What can hang from each mark
J38: J16
J398: J16 J225 J481 J989
J16: J38 J398 J782
J989: J398 J660
J782: J481
J225: J341 J398 J660 J782

Every row comes from one small tree of marks. The marks that hang from a mark follow it in brackets, in the order of their numbers. Every link used is in the known rows. Which tree was each row made from?
Known rows
J38(J16(J398)): [  3.5  24.3   3.3   2.8   8.8   3.5  19.5   9.0   8.1 -45.4  39.6   7.3
  15.2   1.9  29.2  69.0 -18.6   2.4 -42.9  38.8   7.8   8.1  23.5  26.5]
J989(J398(J16(J782)) J660): [ -5.1  29.1  17.6   6.6  18.5   6.8   4.5 -17.7  -3.2 -27.0  21.5   1.4
  -8.4 -33.5  55.2  -4.6 -29.6  -4.7 -24.3 -19.5  -4.2  22.0 -34.2 -13.5]
J989(J398(J225(J341)) J660): [  1.2  29.2  19.4   9.3   8.1  12.6  13.0  -1.5   3.1 -42.8   7.4  26.1
   8.9 -19.5  35.8   9.2   9.1   2.5  -8.8  -4.5  -2.7   8.8   2.6 -25.2]
J225(J341 J660 J782): [ 62.0  18.8   8.1  46.5   2.7  17.5 -17.9 -10.3  15.6 -36.7 -31.7  23.5
  15.6 -81.3  31.0  20.3  46.9  21.6 -34.4  -4.6  71.6  23.7  40.7  10.2]
J225(J341 J660): [ 40.1  24.8  11.4  45.7  19.0  12.2 -13.7  -3.3  11.5 -30.4 -11.3  23.2
  24.5 -49.4  27.9  17.7  -5.3  30.3 -30.3  -2.6  50.7  20.8  12.6  11.9]
J38(J16(J782)): [  4.9  29.8   2.6  20.4  26.9   5.8  11.7   7.7  12.4 -56.0  22.2   9.2
  17.6 -10.6  23.2  42.6 -42.6  -0.6 -53.7  41.1  14.8  14.5  42.7  37.1]
J225(J660): [ 19.1  27.4   6.3  38.9  44.2   6.9 -15.3  -0.6   8.2 -42.6  12.4  22.5
  17.6 -50.3  32.1 -13.1  -1.4  18.9 -26.9   6.0  22.7  34.2 -17.2   7.8]
J38(J16(J398(J989) J782)): [  0.7 -14.2   1.3   4.3   4.0   7.0  22.4   9.1   9.5 -25.5  10.1   9.2
   9.5   0.9  27.8  49.2 -54.0  -1.0 -39.0  25.1  15.5   9.2  47.6  35.1]
J38(J16(J398 J782(J481))): [  4.7  13.6  14.2  -4.1  -5.9   6.4  19.2   7.4  15.4 -46.8  31.9  -3.8
   3.1  -5.2  27.4  68.5 -57.9  -0.6 -66.8  19.3   5.9  11.8  46.8  25.5]
J398(J225 J989): [-30.6 -28.6   3.1  17.3  26.7   5.9  24.2  17.6   5.8 -32.3  -3.8  69.1
  34.0  20.2   7.4 -59.6  15.0  10.6  34.9   8.4   3.2  -3.4 -16.2  36.1]
J38(J16(J398(J225) J782)): [ 10.8  25.5  -2.3  -0.7   6.9   9.5  24.0   7.6  11.4 -52.7  34.8  28.4
  20.5  10.5  24.8  62.2 -43.9  -4.8 -30.3  26.4  12.4   4.6  54.1  30.9]
J16(J38 J398(J481) J782): [ 27.5  59.2  41.5  42.3 -22.1  21.6  27.6  -3.8  13.8 -38.4   0.6   5.7
  -2.4 -33.7   6.8 -14.2 -43.3   0.2  20.1 -44.2   7.5  35.5  25.9  -1.8]
J398(J225): [ -3.7  44.8   0.5  19.7  29.9   8.2  18.2   6.2  11.4 -71.4  27.7  64.5
  36.1   3.0   8.7 -23.9  17.6   6.9  14.8   9.9  -0.2   1.0 -18.6  21.6]
J38(J16(J782(J481))): [ -4.1  17.8  16.7  11.6  14.8   4.2  11.2  12.0  15.8 -58.5  28.7  -1.1
  10.6  -8.9  22.0  43.4 -47.4   1.7 -70.9  34.0   6.8  15.0  41.4  33.4]
J398(J16(J38) J225(J782) J481): [ -6.6  66.5  44.3  31.9  12.7   7.3  18.3   2.7   0.2 -64.8  61.5  55.0
  26.6  20.7  15.9 -57.0  62.1  -4.5  58.3 -21.3  12.7  24.7 -12.9  38.0]
J38(J16): [ -5.5  30.9   5.4  17.6  30.1   1.2  11.5  12.6   8.4 -57.0  36.7   9.4
  23.2  -1.8  24.0  43.2  -8.6   4.7 -46.3  53.5   8.5  11.0  19.8  35.3]
J38(J16(J398(J481 J989))): [-16.5  -6.7  19.5   8.0   8.1  -0.8  23.8  21.2   5.1 -25.8  28.6  -1.5
   4.9  15.5  26.9  42.1 -22.0  -1.5 -39.6  30.9   4.8  22.3  34.8  34.0]
J225(J341 J398(J481 J989(J660))): [-10.4 -18.7  39.1  24.2 -26.9   6.4  21.7   8.8   5.1  -0.6 -37.4  17.4
 -16.5 -12.9  21.1  45.0   2.1   3.4 -34.4 -18.9  39.4   3.2  19.9  -3.1]
J398(J16(J782(J481)) J989(J660)): [-49.5 -45.6  22.1  12.1  10.6   0.3   3.6  -1.7  -3.7   4.1   3.9  56.0
  -5.3  -7.3  44.4 -48.7 -56.1  10.8 -10.2 -30.6  10.7  14.9 -36.4  44.4]
J38(J16(J398(J481) J782)): [  7.0  27.3  16.1  12.5   6.4   5.4  21.2  10.6  11.9 -43.3  29.9  -4.8
   0.4  -1.9  26.1  58.2 -54.6  -8.7 -55.5  19.5  10.2  27.8  57.1  29.0]
J989(J398(J481) J660): [-15.8  34.7  42.9  23.9  19.2   4.3   8.4   4.4   1.7 -35.4  11.4 -20.9
 -23.2 -39.0  40.0 -11.4  -5.4  -9.0 -43.3 -10.9 -18.0  49.4  -9.0 -31.5]
J38(J16(J398(J989) J782(J481))): [ -8.7 -23.4  15.9  -5.2  -7.7   5.3  22.4  12.8  13.0 -28.0  16.5  -1.3
   1.8   2.7  26.3  49.9 -59.8   0.9 -56.9  17.7   7.8  10.0  47.1  33.2]
J16(J398 J782): [ 29.4  31.1  -1.9  14.8  -8.0  14.7  21.7 -11.7  16.9 -35.0  -7.2  16.0
  -3.4 -43.1  21.8  17.1 -65.4  -1.2 -26.9 -30.3  13.4  16.1   4.0   7.6]
J398(J16 J225(J341) J481 J989): [-40.3 -19.6  38.6  20.6  13.7  -3.0  25.6  16.9  -4.1 -10.3  24.9  56.7
  25.3  60.3  19.1 -61.0   3.2   7.2  38.1 -24.3  21.0  12.2 -14.9  62.2]

Which tree is each row?
[-33.2 -28.9  35.7  34.4  40.6   1.7   9.2  31.8   2.4 -23.5   8.5  47.9
  16.6  19.7  14.2 -75.9  10.5   5.8  19.7  -7.7   9.9  43.3  16.2  30.2] | J398(J225(J660) J481 J989)
[ 38.4  10.0  29.1   2.1 -57.2  13.9  17.3 -10.3  22.1 -44.3 -30.2  -6.2
 -12.5 -54.8  15.2  79.6  56.6   2.5 -66.4 -16.4  52.0 -19.9  22.8 -12.9] | J225(J341 J398 J782(J481))
[ -1.7  49.3  31.3  24.2   5.0   9.1   9.3 -13.8   6.0 -44.9  39.6  22.6
  19.3 -12.4  22.8 -33.0 -28.2  13.2  11.5 -26.1   7.6   7.7 -45.2  33.0] | J398(J16(J38 J782(J481)))
[ 24.0  61.5  38.0  33.3 -20.1  23.6  33.5   1.5  13.2 -50.6  14.8  35.6
  12.4  -7.9   1.0 -19.1 -29.8  -1.8  46.4 -43.4   4.3  25.1  36.2   2.0] | J16(J38 J398(J225 J481) J782)
[  8.7   7.8  43.4  40.5 -24.7  19.9  31.4   3.9  10.3 -11.0 -20.8   8.5
  -3.7 -21.6   5.5 -40.3 -44.5   3.4  33.1 -45.0  10.0  32.9  27.6   8.4] | J16(J38 J398(J481 J989) J782)
[ 10.4  54.2  46.5  20.5  14.3   6.4  21.9  -9.3   3.6 -38.8  31.4 -57.2
   2.7  -9.7  25.5 -38.1  -8.9  -8.3  -3.4 -22.8  -8.7  31.4 -34.2  -4.6] | J989(J398(J16(J38 J782) J481))
[ 27.5  41.0  13.1   6.0 -20.6  11.8  16.4 -23.7   4.5 -45.6  13.1  16.6
   3.1 -39.0  27.2  33.7  76.7  -7.8   3.7  -9.1  41.2 -15.1 -30.2   0.7] | J225(J398(J16(J38)) J782)
[-24.7 -15.9  28.6  20.3  -5.5   3.2  20.9  12.3   2.8  -3.4  -3.7  26.7
 -20.3 -17.5  30.4 -11.9 -26.6   1.3 -14.2 -26.7  -0.3  37.7  -3.5   8.5] | J16(J398(J481 J989(J660)))
[ 11.2  48.7  42.9  41.2  -9.6  20.4  12.7  -1.9  19.8 -59.3   0.1   9.8
  12.4 -43.2   0.0 -34.9 -32.5  14.8  -2.5 -22.2   1.6  17.0   4.9   6.0] | J16(J38 J782(J481))
[ -6.2  -5.9  16.4   6.2  -8.7   8.1  24.8 -11.6  -0.3 -11.7  -0.2  18.2
   7.0  -1.5  22.9   5.3  -1.7   0.4  16.9 -16.7  26.6 -18.3 -39.9  14.1] | J225(J398(J16(J38 J782) J989))
[-70.5 -21.8  38.0  18.7  29.8  -5.2  14.9  19.6 -12.3 -10.8  40.1  88.2
   8.6  48.5  35.8 -73.6  -2.2  -0.9  38.9 -24.4   0.9  29.6 -22.0  50.1] | J398(J16 J225 J481 J989(J660))
[-33.4  -5.6  51.7  44.2  14.8   2.5  18.9   6.2  -3.5  -2.7  10.6  15.6
   4.8  14.2  19.7 -89.3 -29.9   3.9  35.6 -34.2  12.1  36.9 -21.9  50.5] | J398(J16(J38 J782) J481 J989)
[  1.6  29.1  15.0   2.9   5.3   3.7  23.8  17.0   8.7 -55.8  46.6  17.3
  12.5  14.2  25.2  56.7   6.0  -8.2 -31.5  32.0   8.4  18.4  51.5  28.3] | J38(J16(J398(J225(J782) J481)))
[ 12.7  61.8  45.3  38.1 -17.4  14.8  27.2   2.8   8.5 -39.8  22.1   6.3
   4.7 -19.7   8.3 -10.4   5.5   8.2  28.7 -25.9  -2.5  30.7  -7.3  -4.5] | J16(J38 J398(J481))
[ 29.4  55.4  21.8  22.5 -28.8  23.6  31.9  -3.0  10.1 -47.5  18.0  52.5
  36.8  -1.9   4.1  10.8  20.4  19.3  63.0 -19.1  13.3  -9.8   3.6   2.0] | J16(J38 J398(J225(J341)))
[ 14.3  33.6  11.9  -5.9  33.5   5.2  11.1 -10.9   0.1 -46.8  50.9 -12.1
  28.4   6.1  38.2 -21.5  18.6   0.9   8.4  -3.6  -1.0   6.3 -48.8  -2.1] | J989(J398(J16 J225(J660)))
[  7.3 -29.6   9.3  11.9  15.8   6.6  -0.9   0.5   2.6  -8.6 -12.8  11.3
   1.7 -31.6  32.7  20.8  13.8   8.6 -22.1  -0.4  37.4   6.3 -16.0  -9.0] | J225(J398(J989) J660)
[-55.1 -26.9  43.7  46.5  23.4  -1.8   9.3  25.4   0.0  -4.9 -16.3  34.5
 -18.8 -16.4  24.5 -61.2 -15.9   2.8 -18.9 -11.5  -0.9  53.1   1.0  21.9] | J398(J481 J989(J660))
[  5.3 -12.9  40.8  17.7 -41.8  21.5  28.8   0.1  15.8 -15.6 -17.9   9.5
  -0.3 -27.0   7.1 -25.7 -49.3  14.0  17.7 -44.9   3.1  10.0  11.5   5.0] | J16(J38 J398(J989) J782(J481))
[  3.6  55.0  47.9  19.0  16.8   3.0  21.8  -6.4   0.8 -40.2  42.7 -57.0
   6.3  -2.8  26.1 -36.9  14.7  -4.8   0.5 -14.5 -13.3  29.1 -49.9  -5.6] | J989(J398(J16(J38) J481))
[-19.4  -5.8  17.2   1.1   9.6   0.9  27.8  23.5   4.6 -34.7  37.9  19.3
  14.8  33.9  23.4  37.7 -12.7  -3.1 -20.3  31.6   3.0  15.2  42.4  36.2] | J38(J16(J398(J225 J481 J989)))
[ -2.7  49.6  30.6  33.4  20.2   6.4  18.3  15.9  13.2 -74.5  22.7  42.2
   9.8  -7.8   7.2 -39.6  49.7 -10.2  -1.6  -4.6   7.1  36.5  22.1  20.3] | J398(J225(J782) J481)
[-14.9 -27.1  36.8  35.3  -0.7   7.2  25.4  25.3  10.3 -26.3 -26.0  47.2
  12.4   9.9   3.2 -53.9  44.4   1.3  15.7 -12.5  30.1  22.8  44.2  37.2] | J398(J225(J341 J782) J481 J989)
[ 24.5  39.7  39.2  20.2 -39.6  23.2  24.7  -7.1  19.3 -42.8   5.0   6.1
   0.8 -38.6   7.3   0.0 -47.6  11.6   3.9 -44.2   1.0  12.9   9.9  -5.1] | J16(J38 J398 J782(J481))
[ -0.2 -24.3   1.9  14.3 -11.2  13.9  19.4  -3.6   9.1  -2.4 -31.7  41.4
 -13.3 -38.8  31.2  -2.1 -72.5   2.0 -14.9 -35.5  14.4  19.3  14.4  11.6] | J16(J398(J989(J660)) J782)
[ 21.0  33.4  12.1   4.6  31.3   9.5  13.1  -1.6   8.2 -54.8  25.4 -19.1
  24.6 -12.7  25.2 -16.6  22.4   1.4  -5.3   5.2  -5.4  12.7 -21.1 -18.0] | J989(J398(J225(J660)))
[  7.8  58.3  17.1  34.1  16.2  10.7  10.3 -18.4   2.7 -42.4  33.2  33.3
  26.4 -14.7  24.4 -35.5 -22.8  11.2  29.1 -19.5  16.4   7.4 -45.9  36.2] | J398(J16(J38 J782))
[ 18.0  23.5  -0.5   1.4  -1.4  11.5  24.2   6.8  12.9 -49.3  25.8  28.3
  22.9  10.7  23.6  74.0 -44.8  -0.6 -31.9  23.7  21.7  -0.4  63.4  32.5] | J38(J16(J398(J225(J341)) J782))
[ -8.9  35.7  42.1  18.1   9.0   8.9  15.0   8.0   2.8 -42.0  13.6  10.3
  -4.7 -12.2  33.3  -3.0   6.6  -5.5 -17.8 -14.1  -7.9  32.5  17.4 -25.8] | J989(J398(J225(J341) J481) J660)
[-29.2 -14.2  22.3  28.3  16.5   3.5  15.8  -2.8  -6.6  -4.7  16.1  38.8
  29.6  12.3  24.1 -70.3   8.6  20.2  55.3  -8.4  12.9   0.3 -65.9  49.4] | J398(J16(J38) J989)
[-15.2 -21.9   5.7  10.7  -6.4   7.1  19.1   3.0   3.5  -4.2 -10.8  43.0
  -6.3 -24.9  33.1   0.8 -23.7   9.2  -5.5 -17.8   4.8  14.6 -17.7   8.7] | J16(J398(J989(J660)))
[ 12.8  43.9  37.1  13.8  11.4   7.3  28.3   6.4  11.4 -53.0  17.4 -34.4
  12.3   3.3  13.0 -14.1  17.5  -5.6 -15.3  -6.0  -6.5  20.5  -0.7 -12.5] | J989(J398(J225(J341) J481))
[-10.3   2.6  23.1  19.5 -19.6  20.1  28.6   6.6   0.6 -20.7   5.4  78.0
  23.6   2.2  15.1 -24.3  14.7  16.6  77.4 -20.4   1.5   0.2  -1.1   3.3] | J16(J38 J398(J225 J989(J660)))
[ -3.4 -11.9  19.0  12.8  -7.1  11.5  33.9  10.0  12.2 -19.5 -10.4  34.3
  -4.3   3.0  13.5 -27.8 -56.6  -8.3   4.9 -40.8   7.0  26.5  30.8  21.2] | J16(J398(J225 J481 J989) J782)
[ 19.1 -30.5  28.4  21.3   0.6   7.7  -3.1   3.6   6.0 -13.9 -27.9  -4.3
 -21.1 -55.4  33.3  10.4  62.6  -8.0 -34.6 -12.4  53.2  32.0  26.7 -10.3] | J225(J398(J481 J989) J660 J782)
[-24.0  -9.6  21.5   9.0   7.1  -0.1  19.2  21.1   2.4 -21.8  27.6  14.2
  -1.5  10.5  33.6  46.2 -25.7  -1.3 -40.1  28.5   4.5  26.7  41.5  29.1] | J38(J16(J398(J481 J989(J660))))
[-65.1 -25.6  43.0  30.9  26.9  -8.6   6.6  13.2 -11.7   7.2  20.4  43.9
 -12.8  11.2  43.3 -65.2 -21.3   2.5   0.8 -24.6   4.9  44.8 -38.7  45.2] | J398(J16 J481 J989(J660))
[ -6.9  -0.6  27.1  28.3 -21.7  17.8  22.7   1.8   1.2  -8.2  -7.9  47.3
   9.1 -23.8  20.3 -18.1   1.2  18.8  50.9 -21.5   4.3  10.6 -11.4   0.1] | J16(J38 J398(J989(J660)))
[ -8.1 -34.8  25.3 -17.6 -31.9   2.5  17.8  -9.3   7.2 -20.7  -1.5   2.4
 -16.3 -25.0  31.2  19.2  55.0  -6.5 -34.8 -18.9  31.4 -15.3 -32.1  11.0] | J225(J398(J16 J989) J782(J481))
[ -8.8  30.5  16.8   5.5  20.2  10.3  12.0  -0.8   1.7 -48.8  19.7  25.4
   5.4 -20.7  37.8  -5.7  11.0  -3.2  -6.9  -0.7 -15.9  15.6 -11.5 -26.8] | J989(J398(J225) J660)
